What can hang from each mark
k576: k191 k647 k961
k961: k576
k851: k345 k376 k912
k376: k576
k870: k345 k912
k647: k576
k231: k912
k191: k188 k576
k188: k191
k345: k188 k231
k912: k231 k851

Each row was made from one small tree. Brackets hold a mark, then the marks that hang from it, in the order of their numbers. Every link used is in the known rows. Write each row's tree.
Known rows
[k376 [k576 k647 k961]]: -183 144 -61 -36 -18 -2 -45 29 -43 109 43 43 -37 145 -102 65 117 -34 -140 -63 -157 -48 -92 65 -252 47 13 -112 36 61 37 -1 -3 -87 -22 -133 -6 -156 -1 -78 104 -63 -216 57 -15 -29 19 -156 -18 160 -55 63 -67 -204 -46 -21 -21 -3 -32
[k345 k188 [k231 k912]]: -127 -122 -112 -63 -4 7 27 -24 -53 8 27 -81 -158 -86 88 4 -20 14 37 -179 96 -13 -78 14 -64 -33 -55 98 39 -22 -62 12 63 -74 0 -68 -8 188 -38 -141 8 18 244 56 -60 122 -101 91 -3 -17 -33 30 0 -44 49 -130 -13 130 -145
[k191 k576]: 34 36 -50 -48 114 106 10 -54 -91 -17 33 -13 12 73 -30 -13 -79 -20 -40 -38 -15 -103 -96 45 -56 -3 -20 150 12 -42 84 244 -6 -51 -12 -135 -8 72 -28 -106 110 -38 29 76 -62 46 -126 82 -25 38 148 60 -55 40 160 -46 -81 47 32
[k870 [k345 k188 [k231 k912]]]: -206 -141 -88 -52 18 32 0 -36 -53 -4 25 -57 -143 -130 100 -3 77 -5 34 -100 154 14 -53 -16 -42 -121 26 131 13 -22 -185 -33 191 -75 -27 -52 1 221 -65 -110 19 37 302 14 -112 116 -122 148 16 1 -91 -46 0 -94 58 -145 -44 118 -91
[k851 k912]: -17 58 -52 -107 -23 91 33 78 -99 -45 -17 18 11 70 -88 -35 -57 -29 -14 41 12 -71 -94 16 -66 -37 -17 66 15 -29 123 275 17 -48 -12 -70 -4 72 -47 -85 60 -51 65 19 -38 62 16 7 14 64 111 91 -18 -67 155 -22 -31 2 47
[k376 [k576 k191]]: 169 123 -31 -155 61 59 -63 6 -66 73 46 -9 -25 55 -15 -35 -192 -11 -15 -71 -135 -83 -41 54 -164 127 119 -7 34 28 73 63 -106 -64 -67 -97 -6 7 -6 -100 150 -1 -108 58 -30 13 -96 -11 99 -16 82 11 -50 -3 53 -30 -51 38 -5
[k912 k231 [k851 k376]]: -301 75 -50 -13 7 30 50 61 -51 -6 -55 -151 17 -61 -15 85 -103 19 -120 67 -6 -54 -131 14 -190 -102 -323 209 -8 8 256 332 -44 -132 -43 -66 16 64 -103 -7 161 -43 279 68 44 -85 -98 -133 -20 34 -32 2 -149 1 132 -66 24 33 -26
[k647 [k576 [k191 k188] k961]]: 221 -62 -3 -135 133 -11 23 64 -127 54 71 -150 -91 32 10 74 -121 -9 -70 16 -149 -137 85 44 -77 91 175 -33 -16 139 49 -363 -82 -44 -113 -104 -35 57 -67 -133 83 -51 -231 109 -46 -166 71 -105 97 10 48 -27 44 47 70 -35 -89 49 17
[k851 [k345 k188 [k231 k912]]]: -82 -127 -109 -14 -15 -34 40 -5 -28 -23 13 -30 -220 -124 215 -20 -30 52 56 -85 89 -29 -54 1 -61 1 -33 63 -15 18 -158 -145 116 -94 69 -35 8 219 -53 -91 52 48 226 29 -69 137 -168 223 48 -39 30 -20 -32 -104 67 -191 14 110 -145
[k191 k188 [k576 k647 k961]]: 66 -7 -43 4 121 17 101 121 -114 35 65 4 -47 161 -61 72 100 -84 -160 14 -81 -135 -6 54 -154 -95 77 14 -6 56 -89 19 86 -83 -17 -165 -36 -92 -34 -126 -14 -49 -209 150 -35 -79 24 -49 -81 127 -31 9 12 -81 27 -138 -50 37 48
[k345 k188 [k231 [k912 k851]]]: -23 -78 -117 -10 -30 -20 77 -11 -32 -25 7 -108 -155 -152 101 -43 -70 20 3 -181 70 14 -73 15 -108 -90 -133 129 44 27 -69 -160 104 -94 -15 -65 2 175 -49 -124 20 22 328 27 -65 27 -93 161 10 -59 -4 0 -93 -15 68 -102 16 133 -141
[k870 [k912 k851]]: 198 23 -52 -41 -40 69 47 32 -70 -83 -31 -46 -26 -29 -101 -51 -85 -84 -42 19 23 -47 -68 6 -87 -59 -170 30 41 22 14 239 176 -76 -75 -54 4 27 -19 -140 158 -39 136 7 -53 -20 5 -42 2 -31 90 67 -44 -14 202 -28 -27 20 -23
[k912 k231 [k851 [k376 [k576 k191]]]]: -110 162 -25 -77 30 -22 25 109 -43 57 -12 -90 -34 -34 -11 47 -275 36 -106 48 -113 -79 -54 46 -297 67 -159 167 -11 54 190 134 -119 -121 -66 -64 21 -1 -48 -28 168 -19 118 91 77 -102 -128 -141 84 -32 -9 -39 -155 23 88 -66 20 39 1
[k576 k647]: 25 80 -55 -41 31 112 -41 46 -96 19 10 -61 9 103 -27 38 54 -31 -74 -32 -49 -97 -142 37 -147 -65 18 -36 40 12 46 225 -23 -96 -24 -118 -19 26 -36 -44 120 -50 -39 85 -67 43 -44 -70 -36 125 -97 34 -71 -125 62 -24 -30 6 -31
[k912 k231]: -49 -21 -77 -74 47 123 -15 -25 -81 4 -11 -92 9 53 -70 104 -37 -5 -42 -9 20 -90 -90 18 -103 -24 -153 94 11 -49 193 492 -47 -100 -27 -45 -6 26 -57 -58 177 -31 170 81 -26 -11 -57 -112 -20 94 -61 36 -65 -93 139 -55 -21 41 -18
[k231 [k912 [k851 [k345 k188] k376]]]: -190 25 -70 14 -37 -121 114 10 -4 -59 -31 -137 -131 -248 270 -68 -167 65 -64 185 40 -26 -143 12 -153 10 -172 123 -9 97 -74 -135 34 -137 35 -53 27 272 -112 -35 64 21 226 0 -2 25 -124 155 65 -74 65 5 -141 -42 89 -211 33 75 -103
[k851 [k345 k188] k376 [k912 k231]]: -447 12 -55 -38 -60 -73 150 223 -53 -43 -57 -20 -109 -54 -7 73 -123 56 -59 355 75 -74 -64 -12 -167 61 -114 205 -76 -17 5 194 49 -111 85 -33 25 168 -109 6 -8 -8 140 54 95 15 -55 16 24 36 -1 20 -49 -171 159 -197 44 46 6
[k961 [k576 k191 k647]]: 301 16 6 -78 110 83 38 97 -148 -35 45 -1 -43 99 -15 -20 -95 -57 -74 -34 -89 -163 -42 51 -34 -6 114 -5 62 83 -10 52 -92 -83 -106 -130 -26 118 13 -113 152 -58 -32 120 -101 46 -41 -128 57 73 -18 -7 -82 -58 100 46 -60 -10 -47
[k345 [k188 k191] k231]: -219 -82 -86 -112 -9 32 -12 -9 -96 22 37 -118 -56 -27 3 53 -86 34 59 -257 32 -25 18 0 6 -41 61 53 11 -93 -10 -12 -61 -57 -21 -76 -8 111 -71 -85 61 97 91 52 -42 41 -97 61 -31 26 10 -12 1 116 96 -51 -28 72 -73
[k188 [k191 [k576 k647 k961]]]: 1 33 -52 -47 42 14 -24 50 -109 23 56 -3 55 161 -8 62 22 -45 -118 -127 -95 -157 20 41 -75 -60 39 -31 5 21 38 62 -18 -65 -52 -115 -17 -38 -38 -84 155 -38 -238 142 -76 3 -31 -142 -50 155 23 82 -31 15 67 10 -62 -17 43
[k376 [k576 [k191 k188] k647 k961]]: 120 110 -27 -103 80 -30 11 145 -88 116 82 31 -97 142 -42 54 -50 -59 -121 -29 -191 -114 28 67 -250 69 201 -145 8 121 -92 -134 -10 -92 -62 -120 -38 -146 -10 -102 38 -12 -323 138 12 -107 28 -186 47 74 -105 -24 1 -130 -59 -120 -26 36 22
[k870 [k345 k231]]: -215 -55 -40 -47 57 138 -44 -3 -57 15 -2 -35 -65 -9 -19 8 112 -39 23 -200 43 -6 -72 -24 -49 -222 38 86 -26 -59 46 80 171 -59 -34 -79 6 85 -62 -46 142 16 227 -5 -134 84 -185 119 -16 64 -26 -92 -16 -66 93 -40 -50 46 -31
[k376 [k576 k191 k647]]: 193 172 -33 -110 45 54 -72 70 -91 85 51 19 -48 134 -29 0 -92 -19 -70 -64 -176 -123 -70 67 -237 93 171 -54 36 70 12 22 -68 -82 -41 -119 -18 -24 14 -69 121 -29 -194 96 -38 45 -77 -92 70 46 -86 -1 -76 -109 7 -27 -34 19 -9
[k345 k188 k231]: -237 -80 -77 -55 22 33 15 26 -51 23 21 -100 -105 -13 -65 48 -11 18 50 -158 12 -18 -51 5 -83 -73 21 109 14 -80 22 14 41 -68 3 -105 -10 111 -47 -83 21 33 151 38 -33 46 -102 105 -65 26 -5 -20 -7 -38 81 -65 -15 112 -101
[k191 k188 [k576 k961]]: 1 -53 -44 -43 136 17 104 41 -89 11 64 -11 -23 82 -57 39 -16 -72 -105 -1 -50 -108 6 42 -84 -51 18 65 -14 20 -10 55 54 -62 -29 -136 -27 -38 -55 -147 22 -29 -111 109 -38 -115 -5 1 -59 66 115 33 27 22 92 -152 -71 53 53
[k851 [k345 k188] [k912 k231]]: -101 -47 -92 -50 -66 -13 124 152 -73 -50 -34 22 -110 -11 -39 73 -71 38 -18 259 99 -82 -17 0 -115 97 -42 147 -50 -24 -33 182 79 -91 98 -6 17 118 -75 -25 17 13 124 20 34 -7 7 99 32 51 8 12 -36 -204 169 -146 38 51 11
[k188 [k191 [k576 k647]]]: 137 77 -65 -63 64 98 -32 -1 -156 16 48 -24 40 147 64 28 -64 -26 -71 -73 -38 -152 -31 42 -51 -49 69 43 17 -9 -23 141 -37 -55 -24 -122 -16 34 -38 -64 123 -8 -148 137 -66 80 -106 -22 -24 92 22 50 -58 80 130 -23 -65 -9 44
[k231 [k912 k851]]: 202 31 -87 -39 -6 55 14 -87 -56 -54 -12 -83 -20 -111 161 -74 -103 -11 -44 -86 16 -44 -135 36 -67 -102 -185 55 68 73 80 118 23 -100 -52 -50 3 131 -57 -117 147 -46 244 20 -87 17 -47 34 49 -32 54 60 -129 7 116 -72 -13 55 -58

Which tree is each row?
-266 281 -43 4 -27 0 30 95 -58 80 -1 -53 -23 12 -22 0 -56 16 -175 36 -131 -5 -179 70 -315 -12 -119 63 26 76 46 -38 -36 -114 -24 -159 19 -67 -42 -11 64 -42 -12 54 46 -28 -104 -42 2 69 -66 1 -174 -66 14 -70 22 6 -33 -> [k912 [k851 [k376 [k576 k647]]]]
-371 57 -48 -84 -43 29 71 170 -86 -29 -57 -26 1 46 -90 87 -101 -3 -87 166 45 -87 -102 3 -149 -57 -213 212 -27 -43 237 470 0 -89 -15 -46 12 60 -81 -34 61 -72 181 87 76 30 -43 -185 -3 83 -8 81 -32 -77 160 -96 7 7 28 -> [k851 k376 [k912 k231]]
-302 176 12 -80 21 -83 -51 175 -31 111 32 -15 -46 121 -16 37 -46 -21 -144 23 -231 -116 -43 55 -313 49 68 -49 6 107 97 -107 -102 -105 -100 -131 -11 -63 -18 -35 119 -77 -260 131 29 -8 -70 -265 40 90 -70 31 -46 -133 -81 -40 -18 -5 -39 -> [k851 [k376 [k576 k191 k647 k961]]]
-82 -32 -92 -35 37 22 31 82 -132 35 75 -45 -78 91 -5 77 -15 10 -15 -178 19 -86 44 29 -79 -53 126 122 -5 -63 -161 -133 32 -53 13 -131 -12 80 -30 -94 -12 55 -52 142 -31 91 -140 71 -73 67 -43 -23 -3 58 94 -62 -32 74 -39 -> [k345 [k188 [k191 [k576 k647]]] k231]
185 -13 -9 -88 105 3 37 184 -100 31 54 -48 -58 127 20 66 -4 -79 -94 -19 -161 -170 36 30 -169 -60 172 -122 6 112 4 -3 8 -109 -89 -97 -52 -36 -47 -87 74 -30 -228 154 -43 -110 55 -180 -3 79 -122 -38 14 -124 -14 -93 -32 35 24 -> [k576 [k191 k188] k647 k961]
-455 34 -32 -21 -54 -4 82 222 -30 -43 -56 46 -144 -4 75 -27 -77 24 -2 6 21 -33 -91 -22 -123 -150 -74 112 -91 -13 99 -29 110 -75 61 -57 33 101 -72 -5 43 -17 172 33 -20 181 -185 122 29 21 158 -12 -10 -67 155 -132 42 -1 -31 -> [k851 [k345 k231] k376 k912]
113 -13 -1 -124 78 -9 -58 38 -89 46 44 -136 -37 40 16 44 -86 -1 -44 -26 -191 -146 40 35 -75 87 115 -3 -4 127 161 -333 -106 -43 -130 -96 -22 112 -53 -98 195 -90 -181 72 -74 -81 34 -132 98 46 108 29 -25 20 76 102 -85 20 -24 -> [k647 [k576 k191 k961]]
-486 165 -52 26 -14 -15 -8 173 -30 108 -2 48 -200 48 92 29 17 48 -88 -45 -92 -8 -146 27 -286 -30 -9 -3 -66 43 -48 -189 50 -100 79 -129 30 -44 -30 23 73 1 -14 66 3 151 -281 66 20 64 -42 -79 -84 -152 -5 -163 45 13 -101 -> [k851 [k345 k231] [k376 [k576 k647]]]
-76 -43 -102 -106 -83 -12 91 96 -108 -40 -18 5 -59 -12 62 76 -183 51 -8 175 121 -101 47 -18 -42 99 -8 100 -60 -36 -54 208 17 -76 75 30 21 135 -100 -13 76 71 49 52 17 -1 -12 33 59 50 23 29 -7 -80 199 -141 24 23 43 -> [k851 [k345 [k188 k191]] [k912 k231]]
-75 -15 -46 -84 50 22 -1 -60 -86 10 55 -23 70 82 27 33 -96 -31 -61 -125 -50 -124 30 31 -6 -37 5 32 3 -16 119 105 -51 -46 -78 -95 -5 13 -54 -113 181 -14 -136 99 -76 -32 -39 -78 -25 102 196 99 -7 131 121 -4 -79 -12 45 -> [k188 [k191 [k576 k961]]]
227 99 -25 -160 121 54 21 22 -116 69 73 5 -75 42 -4 -2 -233 -15 -35 -16 -89 -78 -15 65 -156 100 176 -26 19 46 -42 6 -83 -59 -43 -107 -25 -40 -22 -116 33 44 -136 87 4 -68 -67 5 102 -40 35 -39 -4 41 47 -155 -52 64 37 -> [k376 [k576 [k191 k188]]]
-418 -89 -77 -2 -14 -89 62 75 1 -11 -11 -67 -230 -170 258 -6 -85 74 13 29 81 -12 -115 -12 -127 -35 -94 119 -35 19 -74 -119 58 -112 55 -54 18 251 -85 -51 28 29 245 51 -13 167 -239 140 45 -44 20 -18 -39 -54 64 -246 24 99 -162 -> [k851 [k345 k188 [k231 k912]] k376]
51 -79 -63 -19 -36 28 106 47 -68 -48 -37 -63 -56 -108 -166 64 19 -69 -67 205 172 -17 13 -37 -139 -9 -154 196 -11 -10 -204 307 317 -98 -51 -10 14 102 -61 -104 98 27 256 -16 -12 -121 31 -37 3 5 -137 -44 -46 -147 196 -98 -19 86 -8 -> [k870 [k345 k188] [k912 k231 k851]]
-44 27 -43 8 63 22 11 85 -69 17 35 -2 -9 162 -62 43 112 -60 -134 -31 -123 -138 -48 48 -160 -70 8 28 8 43 21 71 76 -82 -34 -152 -16 -47 -14 -99 85 -106 -166 117 -63 0 -21 -105 -77 164 23 70 -34 -131 46 -21 -56 15 5 -> [k191 [k576 k647 k961]]
-183 -145 -50 -48 -16 45 27 80 -61 -20 2 -20 -153 -48 -159 23 108 -74 49 -10 150 12 19 -46 -58 -102 48 113 -22 -58 -267 80 342 -52 -46 -58 2 120 -29 -137 40 40 178 -6 -69 71 -64 58 -24 -6 -61 -43 80 -133 145 -95 -52 86 -66 -> [k870 [k345 k188 k231] k912]
416 -14 2 -89 167 80 114 135 -196 -26 71 -14 -83 91 -4 8 -100 -81 -115 15 -58 -150 -3 53 -18 -21 185 -9 43 106 -132 -2 -52 -81 -97 -135 -41 48 -18 -140 49 -7 -71 145 -82 -42 6 -90 47 36 -57 -60 -37 -8 89 -82 -51 17 -3 -> [k961 [k576 [k191 k188] k647]]
-109 77 -19 18 -57 -30 93 103 -22 -93 -73 -47 -89 -111 74 -65 -133 -31 -68 194 15 -58 -100 -19 -146 -41 -221 55 -43 76 -55 114 195 -114 -12 -42 31 89 -68 -46 165 -19 139 -7 -13 29 -130 25 41 -58 151 22 -82 -31 212 -131 13 -13 -46 -> [k870 [k912 [k851 k345 k376]]]
-282 -77 -69 -96 11 61 -10 -29 -93 29 32 -96 -42 -76 30 46 8 -4 65 -171 90 2 38 -32 13 -125 135 97 -24 -92 -94 -21 88 -49 -41 -54 7 156 -104 -58 85 127 145 19 -88 29 -124 120 -7 44 -61 -74 14 63 97 -53 -51 69 -17 -> [k870 [k345 [k188 k191] k231]]
-79 -124 -121 -114 -40 6 -26 -66 -95 4 45 -89 -105 -94 172 30 -128 40 70 -247 112 -28 -16 8 41 -38 -15 40 36 -27 -50 -20 -17 -63 -30 -27 -6 199 -63 -119 69 83 175 75 -47 132 -121 58 34 -18 -9 48 4 95 81 -116 -24 101 -115 -> [k345 [k188 k191] [k231 k912]]
360 -51 7 -128 179 75 133 62 -164 -52 65 -27 -63 4 -8 -24 -217 -53 -55 -19 -23 -124 17 51 58 0 140 41 43 59 -42 52 -115 -64 -111 -117 -31 100 -35 -180 69 18 26 101 -90 -61 -26 -13 77 -16 98 -45 -20 97 153 -92 -80 24 -7 -> [k961 [k576 [k191 k188]]]
-177 175 -70 -36 -34 -40 26 -45 -25 36 -2 -39 -46 -131 122 -54 -180 37 -125 1 -21 24 -188 63 -210 30 -232 106 54 87 66 21 -46 -98 -39 -102 29 56 -48 -89 84 -37 175 29 12 34 -132 15 87 -44 61 58 -149 35 47 -152 5 41 -63 -> [k231 [k912 [k851 [k376 k576]]]]
-594 112 -48 -77 -88 -69 54 183 -22 73 -24 76 -34 85 -181 108 -40 2 -154 134 -48 -40 -59 38 -253 63 -202 136 -27 7 199 221 -8 -80 -24 -66 26 -119 -54 -52 58 -90 13 73 106 -14 34 -235 20 124 20 106 -13 -176 51 -89 22 -5 35 -> [k851 [k376 [k576 k961]] [k912 k231]]
-358 183 -26 -33 14 -8 0 16 -22 66 -9 12 -78 -50 103 -13 -155 64 -77 116 -70 -11 -168 40 -193 95 -62 31 -38 25 69 22 -61 -94 49 -98 36 31 -66 -1 133 6 -15 7 16 64 -213 58 70 26 138 6 -87 -42 69 -178 -3 -8 -29 -> [k851 k345 [k376 k576]]
-381 50 -38 47 -3 -7 50 122 12 -24 -53 -95 -126 -120 148 -44 -99 42 -27 -92 -34 -21 -116 -10 -159 -192 -182 102 -75 28 107 -156 68 -115 36 -77 35 94 -85 10 155 17 267 5 -35 60 -260 172 -4 -23 135 -82 -133 13 119 -107 52 18 -104 -> [k912 [k851 [k345 k231] k376]]
-509 154 -24 -42 -92 -118 78 160 0 34 -25 132 -93 26 31 -32 -71 8 -115 178 -90 -22 -77 22 -210 76 -59 2 -62 67 96 -95 60 -78 43 -75 43 -34 -57 -28 65 -43 -119 7 44 34 -45 -4 77 74 208 66 -27 -155 47 -125 24 -40 31 -> [k851 k345 [k376 [k576 k961]] k912]
169 -68 -5 -131 115 5 55 108 -76 11 50 -72 -31 55 9 41 -117 -64 -49 -65 -126 -150 61 18 -90 -29 114 -83 1 71 84 42 -34 -91 -98 -70 -45 13 -61 -128 111 -4 -121 99 -48 -149 34 -105 21 17 31 -3 45 -14 41 -96 -52 48 30 -> [k576 [k191 k188] k961]
-3 95 -16 -141 33 -23 -59 13 -29 82 51 5 -19 81 -52 2 -123 -30 -53 -110 -192 -92 4 60 -184 109 88 -80 25 61 145 -26 -92 -74 -95 -91 -11 -44 -10 -97 176 -32 -182 59 -33 -46 -25 -138 72 41 104 42 -16 -54 -8 8 -47 23 -11 -> [k376 [k576 k191 k961]]
